What can hang from each mark:
k420: k311
k246: k388
k311: k420 k676 k693
k802: k628 k676 k693
k676: k628
k136: k628
k628: k136 k669 k676
k388: k136 k246
k669: k246 k388 k628

Each row was made from one small tree. The marks that hang from a mark follow it in brackets, in the order of their numbers. Every link used is in the known rows. Write each row's tree.
In the rows, 128 means zero.
Known rows:
k628[k136 k669 k676]: [196 145  95  84 132 108 136 105 127 133  86 168 165 162 132 176 121 155
 139 149 120 132 162 130 116]
k311[k676[k628[k669]] k693]: [187 164 161  98 134 116 114 115  95 152  74 145 141 139 103 159 140 144
 118 145 113 146 138 128  81]
k136[k628]: [186 126 135 108 153 116 106 110 129 143  51 161 151 124 117 142 160 151
 120 126  89 124 134 150  63]
k676[k628]: [180 124 166 102 137 112 110 118 133 156  75 155 146 113 104 146 158 143
 110 127 104 147 140 150  54]
k388[k136[k628[k676]] k246]: [182 110 118 116 171 110 110 110 130 139  60 171 185 157 153 157 134 133
 147 143  82 119 116 146  78]
k628[k136 k669[k246] k676]: [193 144  82  93 148 101 151 116 140 134  83 154 165 150 122 177 123 131
 128 135 113 117 148 123 120]
k420[k311[k676 k693]]: [163 169 147 113 143 129 121 130  89 151  80 153 139 123 115 138 164 141
 111 134 104 129 120 136  15]
k311[k420 k676[k628[k136]]]: [207 113 143  91  88 127  79  75 143 151  72 153 125 128 102 160 140 145
 122 152 116 158 165 157  60]
k311[k420 k676 k693]: [181 145 119 103 121 123 109 111  95 158  62 174 121 126 100 151 160 164
 128 137 109 146 133 148  29]
k420[k311[k676[k628[k136]] k693]]: [180 157 161 100 104 138  86 108  92 146  89 136 151 124 110 152 143 116
 104 148 124 138 147 139  33]
k802[k676[k628[k669[k246 k388]]] k693]: [182 135 173 124 163  84 128 160 141 131  73 109 162 143 110 183 144 123
 104 127 116 132 156  87  89]
k420[k311[k676]]: [169 150 157 111 149 122 124 116 138 147  79 150 128 123 118 135 169 149
 115 129  96 131 126 145  31]
k802[k628[k669[k388]] k676 k693]: [194 155 169 123 151  82 130 129  97 126  66 122 168 157 131 169 140 148
 107 139 105 137 171  91  99]
k669[k388[k136[k628]]]: [200 111 152 142 159 108 107 116 118 136  57 146 157 142  96 147 132 129
 148 161  77 113 129 166  71]
k802[k676]: [159 133 141 105 155 115 116 128 120 152  71 154 141 128 128 163 166 174
 122 117  95 142 158 136  62]
k136[k628[k669]]: [198 138 137 108 161 105 126 108 136 138  56 169 156 148 126 152 142 149
 120 137  96 131 142 136  95]
k802[k628[k669] k676 k693]: [178 158 151 109 138  93 129 119  91 138  64 144 161 158 154 173 149 166
 102 129 118 146 168  89  93]
k628[k136 k669[k246]]: [194 142  94 105 140  95 154 113 140 135  84 151 154 132 102 166 141 121
 127 135 105 123 159 143  96]
k802[k628 k676 k693]: [167 151 153 111 131 102 113 123  81 146  61 138 156 134 147 164 168 169
 104 120 106 141 160 103  61]
k676[k628[k669]]: [191 133 165 103 146 102 129 115 141 154  79 162 152 135 110 155 142 140
 111 136 114 155 150 133  86]
k311[k420 k676[k628[k136 k669]] k693]: [212 142 137  92  92 121  91  85 104 150  76 160 137 148 106 172 120 136
 121 165 137 160 163 136  76]
k802[k628[k136 k669] k676 k693]: [190 159 132 101 108  97 121 101  81 128  72 137 168 160 153 185 137 154
 112 145 125 142 193  99 105]
k388[k246]: [171 129 121 107 160  93 141 122 144 141  74 165 163 124 117 142 175 131
 128 113  79 137 142 157  36]
k669[k628[k676]]: [178 142 121  84 162 123 114 133 141 151  73 145 145 129 111 149 134 162
 125 107 128 151 122 137  71]
k311[k676[k628] k693]: [179 153 163 101 124 127  95 118  88 156  70 138 135 117  95 151 159 147
 120 133 105 140 130 144  50]
k676[k628[k669[k388[k136]]]]: [207 116 182 137 151  96 125 120 131 142  84 146 157 154  88 159 112 116
 138 173 105 143 144 148  94]
k311[k420 k676[k628[k669]] k693]: [199 143 155 101 122 114 103 102 113 165  69 170 129 142 105 161 132 148
 110 149 127 165 141 126  66]
k246[k388[k136[k628[k669]]]]: [203 120 139 151 155 116 141 107 124 163  83 183 160 140 113 157 109 161
 144 180  85 127 127 155 110]

Which tree is each row?
[195 117 157 154 155 106 161 128 141 175 105 161 155 115  87 162 108 131
 124 166  99 137 123 146 106]  k676[k628[k669[k246[k388[k136]]]]]
[188 129 110 145 173 106 177 135 136 171 101 176 165 136 107 171 101 156
 139 164  97 120 114 135 125]  k628[k669[k246[k388[k136]]] k676]
[191 131 157 101 113 125  88 105 105 167  66 163 124 121  97 152 149 150
 112 138 118 159 132 141  36]  k311[k420 k676[k628] k693]
[184 109 131 127 161 108 114 106 129 138  60 168 171 141 133 145 150 121
 143 144  71 123 128 165  51]  k388[k136[k628] k246]
[183 155 130 102 132 102 123 122  90 143  64 152 170 140 144 158 153 161
 108 124 114 128 131 105  71]  k802[k628[k676] k693]
[191 111 139 151 144 127 124 110 116 167  76 176 158 118 107 152 128 163
 143 171  77 120 121 170  80]  k246[k388[k136[k628]]]
[197 137 122  96 171 111 119 112 138 141  59 171 167 161 144 162 127 161
 119 135 104 124 129 117 117]  k136[k628[k669 k676]]
[202 124 125 139 163 120 139 112 125 164  81 187 173 155 130 171  91 173
 144 181  95 122 117 136 133]  k246[k388[k136[k628[k669 k676]]]]
[210 141 108  95 143  95 134 117 133 120  85 145 173 165 107 175 112 136
 141 155 110 123 160 133 122]  k628[k136 k669[k388] k676]
[197 121 138 139 172  76 160 124 137 126  83 155 172 160 103 153 130 106
 156 160  80 134 144 155  72]  k628[k669[k388[k136 k246]]]
[204 130 110  83 157 101 110 126 163 115  81 114 179 135  99 155 121 107
 142 116 113 137 147 149  77]  k669[k388[k246] k628[k136 k676]]
[206 147 149 135 148  84 140 124  84 128  74 143 183 178 127 168 109 134
 135 172 115 125 135 101 112]  k802[k628[k669[k388[k136]] k676] k693]
[201 161  97 101 125  86 144 114 102 127  73 138 183 153 137 177 127 125
 108 138 126 117 148  91 119]  k802[k628[k136 k669[k246] k676] k693]
[210 137 110 118 148  83 155 123 147 119  84 127 160 132  77 165 130 101
 132 145  96 112 160 145 106]  k628[k136 k669[k246 k388]]
[183 170 185 109 144 122 117 121 104 156  88 150 148 139 118 147 140 127
  95 143 127 148 127 116  51]  k420[k311[k676[k628[k669]] k693]]
[192 166 161  99 112 126 105 105  98 141  96 142 157 145 117 159 126 116
 106 159 133 145 151 126  63]  k420[k311[k676[k628[k136 k669]] k693]]
[211 134 123 116 195  90 135 134 160 127  57 138 174 148 106 161 121 121
 116 131  89 100 116 114 129]  k136[k628[k669[k246 k388] k676]]
[207 140  96 105 159  87 148 128 148 122  83 132 173 148  95 174 115 114
 133 143 106 106 149 126 125]  k628[k136 k669[k246 k388] k676]
[198 140 144 110 139 108 116 115 124 164  68 156 129 129  95 160 137 128
 104 136 122 150 128 117  72]  k311[k420 k676[k628[k669[k246]]] k693]
[184 122 189 137 145  97 112 145 108 134  78 129 161 171 124 188 118 140
 138 167 121 145 161 107  86]  k802[k676[k628[k669[k388[k136]]]] k693]
[201 110 128 138 184 106 114 134 135 136  59 133 170 143 104 158 120 118
 140 148  81  91 101 138  99]  k669[k246 k388[k136[k628[k676]]]]
[189 141 103  73 131 127 102 115 135 137  78 139 154 133 110 163 120 151
 136 121 139 148 146 145  82]  k669[k628[k136 k676]]
[179 138 138 105 123  98 116 132 125 130  77 126 162 146 135 197 136 132
 108 134 135 136 177  95  93]  k802[k676[k628[k136 k669[k246]]] k693]
[204 154 147 112 118  86 119 113  89 113  72 114 173 160 130 183 127 136
 116 150 113 130 193 101 110]  k802[k628[k136 k669[k388]] k676 k693]
[192 152 109  94 101 106 113 105  83 134  70 145 177 145 145 170 141 149
 116 141 121 125 157 114  85]  k802[k628[k136 k676] k693]
[195 123 113 125 184 108 131 120 131 144  62 167 168 164 134 168 110 136
 136 151 100 107 110 120 125]  k388[k136[k628[k669[k246] k676]]]
[192 122 126 126 186 109 124 152 146 140  76 114 151 129  75 155 110 118
 145 129 116 123 103 142  85]  k669[k246 k388[k136] k628[k676]]
